Known rows, with every way that one mark hangs from another
(M (D H)): [ 25.8   3.5   2.7   8.1  36.5 -12.9  -2.0  -0.9   9.3   6.3   0.5  -4.6
  10.2  -2.6  -7.1  -9.4 -13.5  -8.2  -3.7  -3.1  -4.1  -9.8   8.5  10.3
   5.9   6.2  -5.8  23.4]
(B (H D P) R): [  9.2   0.0  -4.7  21.4  -2.4   9.7  -7.0   0.7   1.3   2.3   5.4  -4.5
  -7.0   4.7  12.2 -29.6  -3.8  10.5  12.6   4.7   0.7   1.3  -6.9 -13.2
   8.6   3.1   2.1  -7.1]
(R (B H)): [ -6.7   4.3   2.4  -6.3  36.8 -15.8  11.9  -1.0   6.5   5.9   0.2   7.3
 -10.8  -2.9 -37.9 -21.5  -0.5  12.1   0.4   4.0   0.0  -3.0 -17.5  -8.9
   1.7   2.5   9.6  -8.3]
(D (H P Q)): [  5.5   5.0  -3.2 -13.6 -12.6  -2.5   3.6   0.9   8.3   0.5   1.8   4.1
   5.1  -2.6  21.8  14.3 -12.1   0.9   0.6 -23.2   0.5  -0.4   2.4  -7.1
  -0.7  -0.1  -9.4  19.1]
(Q (H D P)): [-25.3   6.8  -8.5  17.9 -17.7  -4.4  -0.3   1.9  -2.7  -9.7  -7.7  -3.3
 -13.1  -0.4   5.4  -4.4  -1.9  -1.6   2.9  -3.1   4.7   5.1  11.0   2.0
   0.8  -1.2   3.2   4.2]
(D H): [ 19.6   9.2   5.6  -9.0  22.3 -15.4   9.4   0.2   6.5   7.4   0.2  -5.8
  -0.6  -2.6   5.3  -7.0 -20.3  -4.2  -8.6   4.3   0.7   0.7   4.8   0.6
   1.9   3.3  -0.5  22.6]
(B R): [ 22.2  11.4   4.9  -4.1  13.3  -4.0   9.2  -1.1  11.2   7.3   7.1  -8.9
   7.1  -0.9  -8.0 -20.4   2.5  -1.0 -12.2  30.8   0.4  -5.4  -0.3  -8.8
   5.9   1.8   4.9   4.4]
(D H M): [ 37.3   9.8  10.1   2.7  41.5  -5.0  10.6   0.0  -1.7  10.2   7.5   2.8
  -2.5   3.8   6.6   3.6 -16.4  -9.3  -5.0  14.0  11.9   1.8  15.1   6.7
   2.9   1.7  -3.0  22.7]
(E (Q H)): [ 21.3   9.3   0.9  -9.1  18.5 -21.0  -0.9   1.9   9.3  -4.7  -0.8  -2.7
 -12.2  -2.1 -23.5  -0.8   0.7   3.3  -7.7  22.5  -2.8   4.3   3.6   3.5
   2.6   2.1  13.3  -8.7]
(E (Q (H D P))): [ -1.7   2.4  -9.4  10.8 -26.1   1.3 -16.7   3.5   3.2 -12.2  -7.5  -3.7
 -14.7  -0.5  -5.2   0.9   2.7  -1.1   7.1   0.1   2.5  17.4   5.4   8.4
   2.4   0.7   9.5 -13.8]
(R (B (H P))): [-20.4   1.8  -1.5   1.6  17.9 -15.0   6.3  -2.8  -3.7   1.6  -1.8  14.1
 -12.8  -3.0 -28.8 -20.8  12.4  12.4   9.2  -7.1   6.0   4.6 -19.2  -9.6
   3.5   2.4   5.3 -13.1]
(H B P): [-28.0  13.1   0.5 -10.3   5.6 -11.2  11.5  -2.3 -16.6  -2.4  -5.5   1.6
   0.7  -2.5  15.1  -0.8   1.5  -0.6  -6.8   2.7  12.5   3.7   3.1  -5.1
   1.8  -5.3  -8.4  -4.7]
(H (B R)): [ -0.5  11.7   9.4 -12.0  15.9  -5.0  10.0  -3.3  -0.4   5.6   2.0  -5.7
  15.2   0.8  -2.8  -5.5  16.2   1.2 -11.8  37.5   0.7  -4.1  -2.5 -10.8
   2.9  -3.8   0.2   0.0]
(B (H D Q) R): [ 14.7  -1.2  -5.1  -3.7   5.9  20.2  -1.7   5.1  12.5   6.5  10.4  -5.9
   2.7   4.3   6.2 -10.1 -10.1  11.9   6.6  -3.8  -2.8 -12.1  -4.9 -22.5
   3.2   4.3   3.4  -1.1]
(R (B (H D P Q))): [-27.5  -6.2 -11.1  -1.7 -16.5  16.8  -6.0   4.5   5.0  -1.4  -0.8  11.3
 -10.1  -1.3 -13.2  -2.9   1.1  16.2  18.2 -31.4  11.7   0.6 -18.1  -9.5
  -1.7   0.6   1.2 -11.3]
(D (H B) M): [13.4  9.9 14.1 -8.0 41.9 -7.2 13.3 -2.9 -6.5 10.0  0.4  4.7  3.5  4.2
 18.9 13.1 -3.7 -9.0 -5.4 15.2 12.2  2.2 12.0  3.6 -0.4 -2.9 -9.0 15.7]
(R B): [-19.4   9.2   4.1 -12.6   8.9  -8.6  11.8  -0.7  10.1   4.5  -3.4   2.6
  -2.4  -6.6 -39.4 -13.7   8.3   0.1  -8.7  10.4  12.8  -2.6  -9.7   2.5
  -0.2   1.8   7.0  -0.7]
(H B D P): [-41.1   9.2  -4.1  -3.6 -19.0   7.4   1.3   1.3 -18.1  -4.3  -7.9  -4.0
  -2.4  -0.3  27.3   3.2  -1.3  -4.4   1.8  -5.2  18.9   7.1   5.5  -2.2
  -0.6  -5.1  -6.4  -6.7]
(Q (H D) (R B)): [-31.2 -11.6  -2.3  11.8 -32.2  -7.3   1.4   0.1   1.6  -7.6 -13.3  -3.7
  -7.1  -4.5 -40.7 -13.0  11.5  -0.8  -3.8   4.5 -15.2   2.8  -4.1   9.1
  -9.3   1.8  15.3  -2.5]
(H (B R) (D M) P): [ 3.8  4.6  4.7 15.5 -5.9 23.6 -5.9 -2.4 -5.7  1.6  4.9 -0.6  3.8  8.6
 18.9  3.3 19.3 -4.0  8.2 26.3 24.6  8.0  5.5  3.9  4.6 -5.5 -6.9 -6.3]
(E Q): [ 21.1  11.0   0.7 -17.4  19.9  -9.4   0.3   2.5   5.8   0.1   3.1  -6.8
 -10.2  -5.2 -14.5  -8.5  -9.1  -3.6 -11.6  13.6   8.0   7.3  -2.5   3.2
   3.9   3.0   9.2 -12.3]

Rows
[-19.4  -7.0   2.9   3.2 -11.4 -24.0   6.0  -1.4   2.8  -5.3  -9.4   3.2
  -6.2  -5.6 -51.7 -10.4  18.0  -0.6 -10.9  13.1 -22.3  -2.6  -6.7   5.4
  -7.0   0.6  12.4  -1.2]
(Q H (R B))
[ 10.1   5.5   7.6  -8.4   6.8 -15.6  -5.3  -1.7  14.6  -3.7  -2.6  -3.1
  10.9   3.1 -30.4   3.7  30.2   7.9  -5.3  42.8  -9.1   5.8  -4.0  -5.5
   2.7  -1.7  10.1 -12.6]
(E (Q (H (B R))))
[ 32.3  -0.6   0.1  31.0  18.2  20.0 -10.2  -1.5  -4.0   4.8  12.5   1.5
 -14.3   9.7  17.2 -21.3   3.5   4.4  16.7   6.8  12.1   2.3  -0.6  -3.0
   9.3   1.6   2.7  -7.5]
(B (H (D M) P) R)
[  5.6  -9.5  -5.9   6.8 -26.5  -5.3  -5.4   2.9  -2.2 -10.4  -6.4 -13.3
 -15.8  -3.9 -15.4 -15.1 -12.5  -5.9  -3.0   5.3 -23.4  10.1   0.5   9.4
  -5.1   4.2  18.5 -13.1]
(E (Q (H D) R))
[-16.0  -3.5  -0.3 -28.3 -10.5  -5.7  19.1   1.2 -13.3  -0.6  -2.1  -2.5
   2.5  -6.4  11.7  10.6  -9.8  -0.3 -16.5  -8.6 -10.4 -10.5  -4.4 -11.1
  -9.7  -3.9  -3.2  -4.9]
(H B (Q R))
[ 22.6   4.0   0.0 -12.9  26.3   3.6   5.0   3.0  11.5   9.8  13.3  -0.4
   4.4   2.1  -0.3  -5.8  -1.4  15.9  -0.9   7.7  -5.4 -15.8 -10.4 -28.3
   5.1   3.3   3.9   0.5]
(B (H Q) R)
[ 21.7  -0.2  -2.5  -5.5  24.8  -4.5  -5.8   2.4  17.9   4.7   5.5  -1.3
  16.0  -3.4  -0.2  10.8 -16.5  -2.0  -1.7 -21.3  -5.0 -15.6   5.2   2.1
   3.5   5.9  -8.6  26.9]
(M (D (H Q)))
[ -2.3  -6.3  -0.6 -10.0 -11.4  20.5  12.0   3.3 -18.4  -1.7   2.8  -1.1
  -5.3   1.4  27.8  22.0 -10.8  -6.5  -4.5 -15.4   4.6  -4.1   5.3  -1.1
  -9.1  -5.6  -3.3  -7.7]
(H B (D M) (Q R))
[ -3.2   3.4   6.4  -0.2  37.5 -17.4  -2.3  -1.8   3.0   4.8  -5.9  -0.3
  15.3  -0.5  -5.3   3.0   0.1  -5.1  -3.7  -2.1  -3.5  -6.4   7.8   9.4
   4.6   2.1 -11.6  19.8]
(M (D (H B)))
[-28.0 -18.0  -7.1  15.8 -27.5   2.1  -7.1  -1.5  -9.9  -6.1  -8.0   3.4
 -16.4  -3.6 -10.5 -31.4   3.3   5.5  12.7 -23.9 -12.9   4.6 -17.2   0.8
  -2.4   3.2   8.6 -17.7]
(Q (R (B (H D P))))
[ 21.3  -4.3  -0.7  -2.9  -4.7 -23.6  -1.7   1.4  -0.6  -8.5  -3.5  -6.3
 -13.5  -4.6 -23.1 -10.7   2.8  -4.1 -11.2  15.8 -26.4   5.6   0.4   3.4
  -3.2   3.2  14.8 -11.1]
(E (Q H R))
[-20.0   2.0   1.8   6.6  16.0 -14.0 -10.9  -4.0  -1.6  -0.7  -5.5   2.2
  15.9  -1.2   7.9   6.1   3.8  -6.1   5.2 -14.4  -0.2  -1.1   8.5  11.4
   5.6   1.0 -15.0  15.3]
(M (D (H B P)))
[ 23.0   4.8  13.2  11.4  14.3   2.7  -6.5  -6.1   0.7   8.0   4.9   7.3
  12.9   8.7  16.3   8.9  14.2  -1.7   5.2  27.3   7.2   7.2   9.1   4.3
   5.4  -4.1 -11.5  11.5]
(D (H (B R) P) M)
[ 13.8   0.3   9.3   8.6  26.2  -9.6 -10.8  -3.4  15.4   7.6  -0.6  -4.3
  30.4   2.3 -11.1  -0.1  14.2  -4.9  -1.7  20.0 -11.8  -9.1   5.5   2.2
   8.1   2.6  -7.9  19.5]
(M (D (H (B R))))
[-19.1   4.0  -4.6  -5.7  -7.2  24.8  -0.1   2.3 -12.7  -2.7   2.7   7.7
  -0.6   3.8  36.1  29.9  -1.2  -2.3   7.7 -17.4  31.6   1.6   6.4   1.7
  -2.9  -7.9 -11.8  -6.2]
(H B (D M) P Q)
[  9.8  -1.9  -6.4   3.8   5.3  -3.9 -13.9   0.0  12.5  -0.9   2.3   4.3
  13.3  -2.4   9.9   9.1 -14.0  -2.0   6.5 -32.2   0.0  -9.9   6.6   7.6
   5.1   3.5 -12.7  23.5]
(M (D (H P Q)))
[ 37.7  -8.8   4.8  -7.1   5.7   0.5  11.5   1.1  -1.7   6.5   9.0   1.2
   0.2   0.0  18.7  10.0 -26.4  -7.6  -6.9 -10.1 -10.9  -7.1   8.1   8.4
  -5.9   0.6  -3.4  17.5]
(D (H (Q R)) M)
[ 17.5  -3.0   5.5  -7.7  16.4   1.9 -13.3  -1.3  21.0   7.6   2.7  -0.4
  33.1   3.4  -6.1  20.9  11.0   2.2   0.5   0.1 -10.8 -16.0   0.6  -3.8
   4.7   0.9 -12.6  20.1]
(M (D (H (B R) Q)))
[-37.8  11.0  -0.9  -0.3   4.9 -24.7   7.1  -2.8 -12.2  -5.9 -10.1   5.2
  -5.7   0.4  -1.3  11.7  20.5   1.5  -2.2   9.2   1.0   4.9   8.3  -8.5
  -0.8  -5.1  -5.1  -3.1]
(Q (H B P))
[ 36.6   6.3   6.3 -12.6  29.0   5.8   8.1   2.6   9.8  10.4  11.6   6.3
   2.8   2.3  14.5  20.8 -21.2  -4.3  -3.2  -5.5  12.2  -5.9  11.5  -1.6
  -0.1  -1.2  -6.8  19.8]
(D (H Q) M)
[ -1.9 -19.8  -1.0   0.8 -11.3  -6.3  -7.2  -1.0  18.0   3.0  -3.5   4.3
  15.8  -7.3 -34.6  -2.2   3.2   0.4  -0.6 -28.9 -26.5 -13.8  -9.1  12.1
  -4.6   5.4  -2.9  16.9]
(M (D (H (Q (R B)))))
[ -4.1 -12.0 -10.0  15.0 -47.5  -4.5 -16.4   1.5  -6.1 -17.0  -7.9  -8.0
 -18.6  -2.9  -4.4 -11.6  -1.1  -4.5   4.1  -5.2 -20.7  16.1   0.8  14.4
  -3.3   1.6  11.7 -18.8]
(E (Q (H D P) R))
[11.0  6.4  8.6  4.9 15.7 22.0  3.9 -1.0 -0.3  7.7  4.1 -5.6  6.7  7.5
 10.1 -0.7 12.6 -6.2 -0.9 31.2 19.0 -0.4  8.5  1.1  3.3 -3.7 -0.5 -3.5]
(H (B R) (D M))
[  1.0   6.6   9.5   3.7  21.2  -8.4   7.4  -4.7 -11.7   5.3   0.0  10.8
   2.5   4.5  22.4  16.5   0.1  -5.9   3.7   2.9  14.2   8.4  12.5   7.8
   1.3  -4.8 -13.8  13.2]
(D (H B P) M)
[ 16.4   9.5   0.7  18.9  25.0   3.0   8.1   1.9  -1.3  -1.0   2.4  -2.5
  -9.8   5.3  -4.7   5.9   0.6 -10.3  -2.3  15.7  13.6   1.3  19.7   5.4
   0.6   1.2   6.7   6.1]
(Q (H (D M)))
[ -8.9   8.5   4.5   8.4  25.2  -0.6  11.8   1.5 -10.4  -1.8  -4.3   1.5
  -9.5   6.6   2.6  21.1  10.0  -8.8  -0.7  17.0  15.8   2.2  16.8   0.0
  -2.3  -4.3   0.2   0.0]
(Q (H B (D M)))
[ -8.3  -8.1   2.7 -25.8 -10.9  -9.0  13.5  -0.2  -3.4   2.6  -4.2  -0.6
  12.8  -4.0  21.4  20.0 -14.5  -1.8 -10.2 -15.8 -23.0  -3.5   0.3  -8.9
 -10.8  -2.5  -6.8  13.7]
(D (H B (Q R)))
[-15.2  -9.0 -13.2  -0.8 -51.8  15.7   2.8   3.0  -9.8  -8.4  -0.5  -9.5
  -8.5  -5.9  36.0  -5.7 -20.1  -2.4  -2.0 -35.5  -7.0  -1.7  -1.0  -0.5
  -6.1  -0.2  -1.4  -4.3]
(H D P (Q R))
[-11.8   8.3   0.6 -13.2  12.2  24.8  10.4   3.7  -9.9   3.0   4.3   2.8
   1.2   2.6  25.6  30.0 -11.1  -3.7  -0.4  -6.2  28.9  -3.6   8.0  -2.7
  -4.2  -4.9  -7.6  -3.3]
(H B (D M) Q)
[-46.0 -14.3  -7.9  22.2 -50.5  -7.0  -4.0  -1.7  -0.8 -14.1 -15.1   1.3
  -7.5  -4.9 -27.6 -11.9  21.7  -2.5   5.2  -7.4 -17.3   7.8  -7.4  11.6
  -7.7   0.9  10.7  -8.8]
(Q (H D P) (R B))
[  7.7 -19.0  -7.3  10.3 -16.8  -7.4 -12.0  -1.0   2.1  -4.5   1.2   0.8
   7.8  -5.4  15.8   0.0 -13.4  -4.8   3.8 -42.5 -23.5 -12.3   1.7  10.6
   0.5   3.5 -10.3  16.9]
(M (D (H P (Q R))))
[ 27.1   4.0  -4.3  -1.3  34.0  21.1   5.4   4.1  -2.5   6.3  13.1   5.1
 -16.8   4.7  20.8   2.4 -24.5   3.8   6.6 -18.1  19.2  -8.5   1.4 -13.0
   1.3   3.1   0.7  -5.1]
(B (H (D M) Q))
[-28.6   2.2  -4.9  -8.1 -37.6  23.7  -7.9   2.0   2.9  -2.2  -0.8  -4.4
  13.1   2.0  20.7  14.2  11.7   4.5   4.2  -2.3  11.3  -0.6  -2.4 -10.8
  -1.0  -5.5  -4.6  -3.6]
(H (B R) D P Q)
[-45.1 -14.4 -11.1  -1.5 -64.7  16.6  -4.4   1.4   1.8  -7.8  -7.2   1.1
  -2.0  -7.1  -1.5  -5.7   0.7   0.0   4.3 -33.6  -0.8   3.4 -19.0   7.1
  -9.4  -1.0   0.8  -9.8]
(H D P (Q (R B)))
[-15.4  -8.4  -0.7  -1.2 -25.6 -24.2  -1.9  -3.9 -17.3 -15.6 -11.1   2.2
  -7.8  -3.2  -5.7   6.1  14.4   1.9  -2.1   8.6 -22.6  13.4  -4.8   3.8
  -4.6  -3.1   5.1 -23.6]
(E (Q (H B P) R))
[37.8  7.5 18.5  0.2 33.0  2.0  5.8 -4.7  7.2 13.0  6.5  1.8 13.8  8.8
  5.4  9.0 12.8 -3.2 -3.6 35.1  4.8  2.5  9.1  0.5  4.3 -2.1 -6.2 14.3]
(D (H (B R)) M)
[ 22.9   3.3   1.0  -2.1  10.4   5.8   3.8   1.5   3.2   5.0   9.4  10.6
   0.7   3.3  25.3  23.1 -11.4  -2.8   5.9 -13.5  15.6  -0.9   9.1  -1.1
   0.2  -1.0 -12.3  18.5]
(D (H P Q) M)
[  1.0   2.8   3.9   3.3 -10.6 -12.2 -16.1  -4.4   8.2  -8.3  -4.7   1.7
   7.0   3.4 -16.6   4.2  34.5   5.8   3.1  32.7  -8.5  12.2  -2.6  -0.3
   3.8  -3.7   5.6 -17.6]
(E (Q (H (B R) P)))
[  6.6  -3.9  -9.2   5.4 -13.6  21.6 -11.5   2.6   4.9   2.2   9.6   0.2
  -0.9   3.8  25.6  -7.2  -6.8  14.1  15.7 -15.2   1.8  -6.8  -8.1 -21.2
   4.7   2.3   0.1  -5.0]
(B (H D P Q) R)
[ -0.9  -2.6   5.7  16.6   9.5  -7.2 -19.3  -5.4   8.8   3.3  -2.4   0.7
  26.8   4.9  -2.0  -2.0  21.8  -1.0   7.2   7.3  -9.8  -1.6   4.0   8.1
   8.7   1.1 -12.5  14.2]
(M (D (H (B R) P)))
[ -6.7   3.6  -8.6 -11.2  16.9  -3.9   3.7   1.9  -5.1   0.8   8.6   8.4
 -10.8  -1.7  15.1   3.7 -10.5  11.5   5.9 -28.5   4.2  -6.2  -7.7 -18.3
   1.7   0.8  -2.5  -4.6]
(B (H P Q))
[-41.3  -9.7 -10.6 -11.3 -49.1  15.0   1.1   1.5 -21.4  -8.3  -6.4  -3.7
  -1.3  -4.9  40.5   9.2  -9.5  -2.8  -0.2 -32.1  -2.2  -0.9  -1.3  -4.0
  -7.8  -5.8  -7.5 -10.5]
(H B D P (Q R))
[  6.1  -8.9   3.0 -13.8 -19.0  -7.9  -1.2  -0.7   4.0  -1.7  -4.0  -0.5
  -8.5  -8.7 -45.8 -22.1   4.3   0.6  -8.2  14.0 -11.2   9.2 -22.0  13.3
  -3.9   2.9  16.1 -24.5]
(E (Q (R B)))
[-22.2   4.1  -0.6   3.5 -25.2  13.2  -6.2  -2.1  -1.4  -1.5  -3.0  -7.1
   9.7   2.6  16.6  -6.7  17.3   1.2   3.2  17.0  10.5   4.9   1.4  -5.0
   3.1  -4.3  -3.8  -5.7]
(H (B R) D P)
[-15.7   5.6 -11.9  -7.5 -29.5  19.0  -0.9   5.3  -3.2  -5.1   1.4  -2.5
  -3.0  -3.2  29.0   4.4 -12.6   1.0   0.1 -28.2  17.4  -2.7   2.7  -5.6
   0.2  -1.6  -3.5   0.7]
(H D P Q)
[ 25.6   6.4   0.1  12.5  45.9   9.2   6.5   2.9 -11.0   7.3   9.4   1.8
 -20.3   5.2  14.2 -12.6 -23.3  -0.8   6.1  -3.4  16.6  -1.9   2.5  -2.9
   5.4   3.9   3.4  -3.0]
(B (H (D M)))
[  4.1 -13.9   1.9  18.7  12.5   8.1   5.8  -0.5  -9.7   3.9   1.2   6.3
 -19.9   1.0 -21.0 -23.9  -0.8   2.3   7.5  -8.6  -4.0  -1.0 -13.7   6.4
  -3.2   4.2  12.0 -14.4]
(Q (R (B (H (D M)))))
[ 26.2 -13.6  -5.4   4.3  13.2  15.0   6.6   3.1 -16.7   3.5  11.2   1.4
 -15.7   1.2  28.2  -1.6 -27.1  -0.2   4.2 -24.5  -5.9 -10.7  -2.0  -9.8
  -3.2   3.1   2.8  -8.4]
(B (H (D M) (Q R)))
[ -5.9   7.0   4.1  -2.1  -7.8  10.9   7.0  -0.5   1.5   2.9  -3.7 -12.7
  11.4   3.3   9.9  -7.2   8.9  -2.3  -5.9  25.9  10.8   1.2   2.3  -6.4
   1.9  -3.0   0.7  -0.1]
(H (B R) D)
[  0.3 -10.9   1.5  -1.9 -17.7 -20.3  -6.1  -0.3   8.5  -7.8  -9.2   3.2
 -11.9  -6.6 -56.5 -10.0  18.4   2.3  -7.0  15.9 -23.2   7.9 -15.2  11.7
  -6.3   3.2  20.6 -17.3]
(E (Q H (R B)))
[  5.6   1.4   3.0   1.8 -18.7   2.3 -18.9   1.2  13.0  -5.2  -7.0  -9.6
   5.8   4.7 -19.2   7.3  25.0   3.0   2.4  39.2  -4.9  11.2  -1.2  -0.2
   0.7  -0.6  11.6 -14.3]
(E (Q (H (B R) D)))
[-36.2 -10.9  -6.4  -9.8 -44.0  -1.7   4.0  -0.3   0.4  -5.2  -2.2   6.9
  -0.8  -9.1 -16.1  -6.1   6.9   4.1  -1.3 -25.4  -7.9  -3.0 -17.9   3.2
  -7.3  -2.0   0.8  -8.0]
(H P (Q (R B)))
